Each row comes from the steps of one path. Every step used is in the known rows, and no mark comes twice. Write the path behind each row, first mark first.
Known rows
kedi, disu: [ 55.8  24.6   4.7 -16.3   9.8 -35.8  11.4   9.3  30.0  17.3 -34.1  -9.6
  -8.0  13.5   1.1 -23.2  -5.8 -11.2 -30.6  22.0  21.4]
mikot, disu, mizog, gupi, kedi: [-29.8 -42.2  15.9  36.2   1.5  -7.9 -16.2 -20.3  17.4 -45.9  49.6   2.0
   4.3 -34.6 -21.6  -3.2 -22.2  26.2   7.6  39.7 -26.4]
disu, mizog, gupi: [ -6.5  10.5  15.0  10.8  -8.3 -15.9   2.6  14.1  18.7 -26.6  17.2  -3.3
  -6.8 -15.5  15.2   5.2 -25.5   7.1 -13.3  38.9 -31.0]
foninik, kedi, disu, mizog, gupi, mikot: [  4.0  52.9 -16.2  25.2 -29.3 -16.7 -22.2   1.0  13.1   7.8 -10.6 -16.5
  12.7 -42.4  -6.8  12.6 -12.0   4.2 -39.4  55.5  -6.2]
gupi, mikot: [  5.2   2.0  -9.9 -12.7 -11.6  15.0   6.4   3.1  -1.1  25.2  -3.8  -4.0
   2.3  18.8 -21.4   4.9   8.2   2.9   1.0   2.3  12.3]
mizog, gupi, mikot, disu, kedi: [-23.4   0.6  10.4  19.5   3.7  31.3 -10.4  12.2 -41.2 -11.0 -21.9  16.5
   1.2  -8.3   8.8  -9.4  11.6  34.7   4.7 -16.7  16.3]
gupi, mikot, disu: [-20.1 -13.7 -12.9  11.1  -5.8  21.6 -11.5 -14.7  -3.4  12.7   1.2  17.4
   6.5 -15.5 -25.4  -6.3  10.9  -0.5   8.5   2.8   6.6]
foninik, kedi, gupi: [ 38.8   8.7 -27.8 -23.5 -31.1  -8.1   6.6  13.2  54.9  17.7  -8.6 -17.7
   6.6  41.2 -17.2 -12.0  -8.1 -65.0 -27.4   1.0  -0.6]
kedi, foninik, mizog, gupi: [-14.0   2.1   6.7  -4.8  19.0  10.1  10.6  15.1   0.3 -10.5 -30.7  -3.7
   9.0 -17.6  24.6  -6.1   3.5  19.2   7.1 -36.3 -16.3]
gupi, kedi, disu: [ 62.6 -15.0  11.9 -12.3  19.5 -35.2  11.7  -8.2  28.6   7.7  -7.0 -25.7
  -1.0  27.6 -30.9 -19.0  -0.4  11.2 -16.0  24.7  27.2]
foninik, mikot, disu: [ -5.1  -8.3  14.8   9.7   9.1  -2.9 -24.1 -14.4  -2.2  31.7  -2.9  17.6
 -15.7  -4.6  10.2 -17.4 -13.1 -24.5   1.1 -17.9   2.8]
mizog, gupi, kedi: [ 13.6 -28.0  15.0   1.0   6.9 -20.3   4.9   4.0  11.3 -15.8  10.7 -28.1
   8.4   8.6 -18.8  -8.2 -14.1  34.7   2.0   4.3  -3.9]
kedi, foninik, mikot, disu: [-12.9  13.4   9.8  18.8  -1.2  15.2  -9.0 -14.6  -5.6  35.2 -32.3  16.5
  -3.6 -26.4  12.9   4.0   3.9 -17.5   7.6 -57.3 -10.4]
mikot, disu, mizog, gupi: [-34.3  -6.1   9.6  31.9  -3.9  -8.2 -16.1  -7.0  17.8 -37.2  21.1  19.8
  -3.2 -48.3  11.2  -9.7 -26.0   4.4  -5.2  36.1 -31.0]
kedi, disu, mizog, gupi: [ 23.1  34.7  16.0  10.5   2.2 -40.9  -2.7   7.2  25.7 -18.8  -9.7  -5.4
  -9.9 -22.0  18.3  -6.7 -22.0   6.7 -32.0  55.7 -11.0]
disu, mizog: [ 10.1  -0.8   5.3  -0.2 -12.2  -4.2  13.0   4.7  34.1 -10.3  19.4  -0.5
 -12.8  10.4   2.3   6.5 -19.3 -15.7 -15.2  43.4 -19.6]
gupi, kedi, foninik, mikot, disu, zafo: [-24.1 -24.9   3.1  -1.5   3.7  21.9  17.1 -35.3  -2.2  23.6  13.1  12.5
   5.0 -13.8  -1.6  18.2   9.8   7.6  47.1 -76.0 -14.0]
mizog, gupi: [  7.9   9.8   9.9  -2.8   1.9 -20.8   3.6  21.2  13.8  -7.8 -13.4 -14.1
   0.2  -3.1  13.8 -14.4 -16.8  12.7 -12.0   1.5  -7.7]
mikot, foninik, mizog, gupi, kedi: [  7.3 -44.8  10.2 -21.4  33.9 -15.8   0.3   6.4 -26.4 -28.5  23.1 -16.5
  -2.1  31.6   5.3 -12.8   2.8  21.7  13.8   2.5  18.3]
gupi, kedi, foninik, mizog: [ 10.0 -50.2   3.0 -12.1  24.0  16.0  21.6  -7.2  11.3  -0.7  -1.9 -14.8
  13.5  22.4 -22.0  -1.1  14.8  16.7  18.4 -28.5   0.1]
mizog, gupi, mikot, disu: [-36.5  -4.6  -4.6  21.8  -1.9  11.8 -22.9  -3.0 -18.6  -3.3   0.3  14.3
  10.8 -41.7  -9.4 -10.5   3.4  24.2  10.4  -4.9   1.1]
mikot, foninik, mizog: [ 16.5 -16.0  -4.2 -38.0  24.5  -3.5  12.9  16.1 -11.5  -1.9  -0.1  -0.1
 -16.0  43.7  26.4 -16.5   3.8 -23.2  -0.4   3.6  23.7]
disu, mizog, gupi, mikot, foninik: [-19.6  32.0  -3.0   4.0 -15.5   3.7  -2.8  13.0 -41.5 -20.1  20.2   3.2
  -4.3  -1.7  14.2  31.0   3.8   5.7   1.2  29.7  -7.3]
gupi, mikot, foninik, kedi, disu, mizog: [ 28.9  56.1 -33.1   2.9 -29.1 -17.2  -8.1   1.0  -0.1  20.7  -6.6 -11.0
  -0.5   2.1  -2.3  24.3   6.0 -33.4 -37.2  55.0  19.7]

Which path is each row?
[ 26.0  12.3 -25.6 -41.3 -14.6  16.0  14.9  10.1 -24.8  11.5   1.2   6.4
  -7.7  73.4 -12.4  14.8  33.4 -48.9   8.3 -11.4  26.5] => kedi, gupi, mikot, foninik
[-46.6  25.4  21.8  41.8  -7.8   8.6 -24.4 -13.6 -14.7  -3.3  -4.5  21.1
  -5.0 -62.7  24.6  19.6 -13.0  -1.9   4.4 -25.9 -41.2] => kedi, foninik, mikot, disu, mizog, gupi
[  5.3  -8.7  10.1  12.9   0.5  -2.6  16.7   7.0   5.4 -12.6 -13.9 -30.8
  19.8 -11.0 -15.6  12.1   3.5  39.2   9.6 -35.7 -18.4] => mizog, gupi, kedi, foninik
[-14.9 -20.4 -15.6 -14.5   2.7   4.0  23.5  -6.7  29.3  -3.5  19.9  22.8
  -3.6 -12.4  12.6 -14.7  -8.0 -10.3  20.2 -14.9  -7.8] => mikot, disu, zafo
[ -3.3  40.9 -31.1   2.3 -27.2  -6.0 -15.4  26.1 -25.1  13.4 -12.7 -23.5
  17.1  -6.8   4.9  12.6   3.2  -7.1 -17.0  -4.2   8.5] => mizog, gupi, mikot, foninik, kedi
[ 56.2  35.7 -16.1  -6.1 -12.0 -39.2  -0.8  11.7  55.0  29.9 -42.0 -27.7
   5.1  -1.0  -5.6 -21.6 -16.0 -28.1 -52.1  29.0  16.4] => foninik, kedi, disu
[ 31.1  -3.8   4.9 -23.7  19.4 -34.2  29.6  -5.8  21.2 -12.9   6.2 -17.7
   5.1   1.4   2.3 -12.1  -6.2  39.8  10.5  -2.5   7.4] => mizog, gupi, kedi, disu, zafo
[-15.2   5.2  31.7  28.6  -6.4   2.3  -4.1 -14.3 -14.1   0.0  14.2 -14.5
   0.8 -16.5   0.4  36.2  -7.5  22.4  11.4 -22.5 -35.7] => disu, mizog, gupi, kedi, foninik, mikot
[  0.4 -10.6 -14.3 -32.0  15.6  19.9   3.8   4.9 -39.0  10.7   2.6   6.5
  -6.9  42.9   4.3   2.6  24.9 -11.4  12.5  -0.6  32.3] => gupi, mikot, foninik, mizog
[-32.6   5.7  -4.3   2.2  10.3  34.5   3.3   5.7 -27.2   2.6 -26.7   4.0
  17.6 -21.6   5.3   9.7  24.1  30.8  18.8 -40.7  -8.5] => kedi, foninik, mizog, gupi, mikot
[-48.5 -31.8  -4.1  11.4  20.3  26.1 -27.7 -11.3 -28.4 -10.1   9.3  26.7
   8.5 -34.7  -1.9 -22.0  10.8  24.7  21.4  -2.2   5.2] => foninik, mizog, gupi, mikot, disu
[  8.3  54.2   0.2   4.1  -1.3 -22.4  -6.3   6.6 -35.7 -13.0  -3.8   1.6
  -8.3  -5.0  15.1  20.6  10.1   7.2 -17.5  45.9  14.0] => kedi, disu, mizog, gupi, mikot, foninik
[ 45.3  22.8 -35.1 -34.1 -26.5 -12.7  10.2  23.9  24.7  10.1 -10.4 -18.2
   0.1  60.6  -0.1  -3.7   3.9 -80.3 -27.5  -4.6  15.0] => mikot, foninik, kedi, gupi
[ 13.7 -19.0  14.1   5.3   9.4  12.4   9.3  13.5   2.4  -8.2 -22.4  13.1
 -12.5  19.4  12.1 -23.2  -2.5  -2.0  -9.8  -6.6  18.4] => mikot, disu, kedi
[-38.4   3.8  26.1  31.7  -3.9  -5.7 -36.3 -14.1  -7.6  -4.4  23.2  26.4
 -17.3 -43.8  27.2   0.2 -27.3  -4.9  -1.6  13.9 -25.8] => foninik, mikot, disu, mizog, gupi
[-26.8 -17.9  -2.6   7.9  15.7  67.6   9.8  -1.9 -39.1   6.3 -36.6  28.3
   6.7   3.2   2.2   1.6  40.4  18.1  22.0 -49.8  18.8] => gupi, mikot, disu, kedi, foninik, mizog
[-34.5 -33.5  31.0  38.6   5.3  -7.6 -37.2 -32.0 -11.7 -11.0  46.9   7.3
  -8.1 -30.5  -5.6   5.4 -21.8  13.1  11.1  15.8 -23.3] => foninik, mikot, disu, mizog, gupi, kedi
[-52.1  -2.3 -16.7  -2.4  -1.4  19.6   5.0  -8.2 -10.8  -5.8  18.3  27.4
   9.7 -42.5   7.0   2.5   6.6  29.6  35.1 -25.9 -12.5] => mizog, gupi, mikot, disu, zafo
[ 20.7 -21.0   1.2  -0.7  -1.5   5.4  29.9  -2.1  21.4   5.3 -11.0 -28.1
  13.4  15.3 -31.8  12.7   8.3  16.5   8.0 -29.4  -7.5] => gupi, kedi, foninik
[ 44.7 -15.6  -3.2 -35.5  17.4 -26.1  39.9 -11.0  36.2   7.7  11.0 -14.3
  -0.6  27.0 -12.1  -8.4   1.5  15.6  10.7   3.0  16.7] => gupi, kedi, disu, zafo
[-22.2  -3.7 -56.9 -20.5 -36.0  32.9   8.1 -16.7  31.6  17.8  20.6  25.9
  16.1   6.2 -23.1   1.7  18.2 -50.2  21.5 -27.1  -3.9] => foninik, kedi, gupi, mikot, disu, zafo
[ -4.0 -20.1  11.6 -14.6  23.6  -6.3  -2.4  15.1   4.6 -12.8  -2.4  -0.7
  -1.6   0.3  20.6 -26.5 -12.5  14.3   0.8   3.0  -2.4] => foninik, mizog, gupi
[ -2.7 -26.4  20.4  14.6  -3.2 -15.9   1.7  -2.0  18.4 -33.6  42.4 -16.8
   0.6  -1.4 -16.3  10.6 -22.9  26.4   1.3  40.5 -22.2] => disu, mizog, gupi, kedi
[ 25.7  66.1 -24.4   0.2 -12.0 -29.1 -17.8  19.6 -21.3  18.8 -39.1 -25.5
  13.0 -12.7   7.4   3.0   8.8  -3.5 -34.9  14.0  26.0] => mizog, gupi, mikot, foninik, kedi, disu
[ 39.4  23.5   7.6  -3.4   0.2 -29.0  12.4   0.2  38.4  -1.7  -6.1  -2.5
 -15.1   3.9   4.5  -3.7 -15.3 -18.6 -33.3  59.1   0.4] => kedi, disu, mizog
[ 12.8 -13.4 -24.5 -53.4  10.8  29.2   9.0   1.6 -31.6   8.3  10.1  14.8
 -11.3  77.9  -4.3   2.3  38.7 -46.2  18.1  -9.0  35.5] => kedi, gupi, mikot, foninik, mizog
[ -0.3  -3.9   3.9 -27.7  28.2 -14.1  -1.9  22.5 -24.6 -18.2  -4.0  -2.4
 -11.6  19.2  38.0 -17.7  -1.6   0.0   0.1  -4.3  14.8] => mikot, foninik, mizog, gupi
[-10.1 -24.6  12.1  23.9   6.9  13.7  -9.4 -31.2  -6.4  24.9  -3.4  -0.4
   4.4 -12.3 -20.6   8.8   6.0   1.9  20.5 -54.8  -5.3] => gupi, kedi, foninik, mikot, disu
[ 22.9  -8.8  23.0 -14.6   5.0  26.1  -4.2  -0.7 -17.9  17.4 -16.7  27.0
 -29.3  64.8  16.3 -16.2   9.0 -47.5   3.6 -41.5  24.4] => foninik, mikot, disu, kedi, gupi
[-36.2 -11.9 -12.4  26.4 -16.4  27.4 -13.0 -22.2   3.5  -6.2  30.8  28.5
   0.1 -26.7 -21.7  12.6   1.5  -7.8   7.1  38.5 -11.7] => gupi, mikot, disu, mizog
[ 17.5  -9.5  18.7   2.5  -0.1   8.0   8.5 -15.0  -6.7  36.5 -10.8 -23.3
   3.2  21.0 -16.3  21.2   7.0   5.6  14.8 -55.0  -3.6] => gupi, kedi, foninik, mikot
[-27.6  15.7   1.0  18.1 -19.5  10.5  -5.5   4.9 -12.5 -13.2  21.4   1.2
   0.8 -20.1  -3.3  24.9  -4.4  18.6  -1.9  36.8 -20.9] => disu, mizog, gupi, mikot
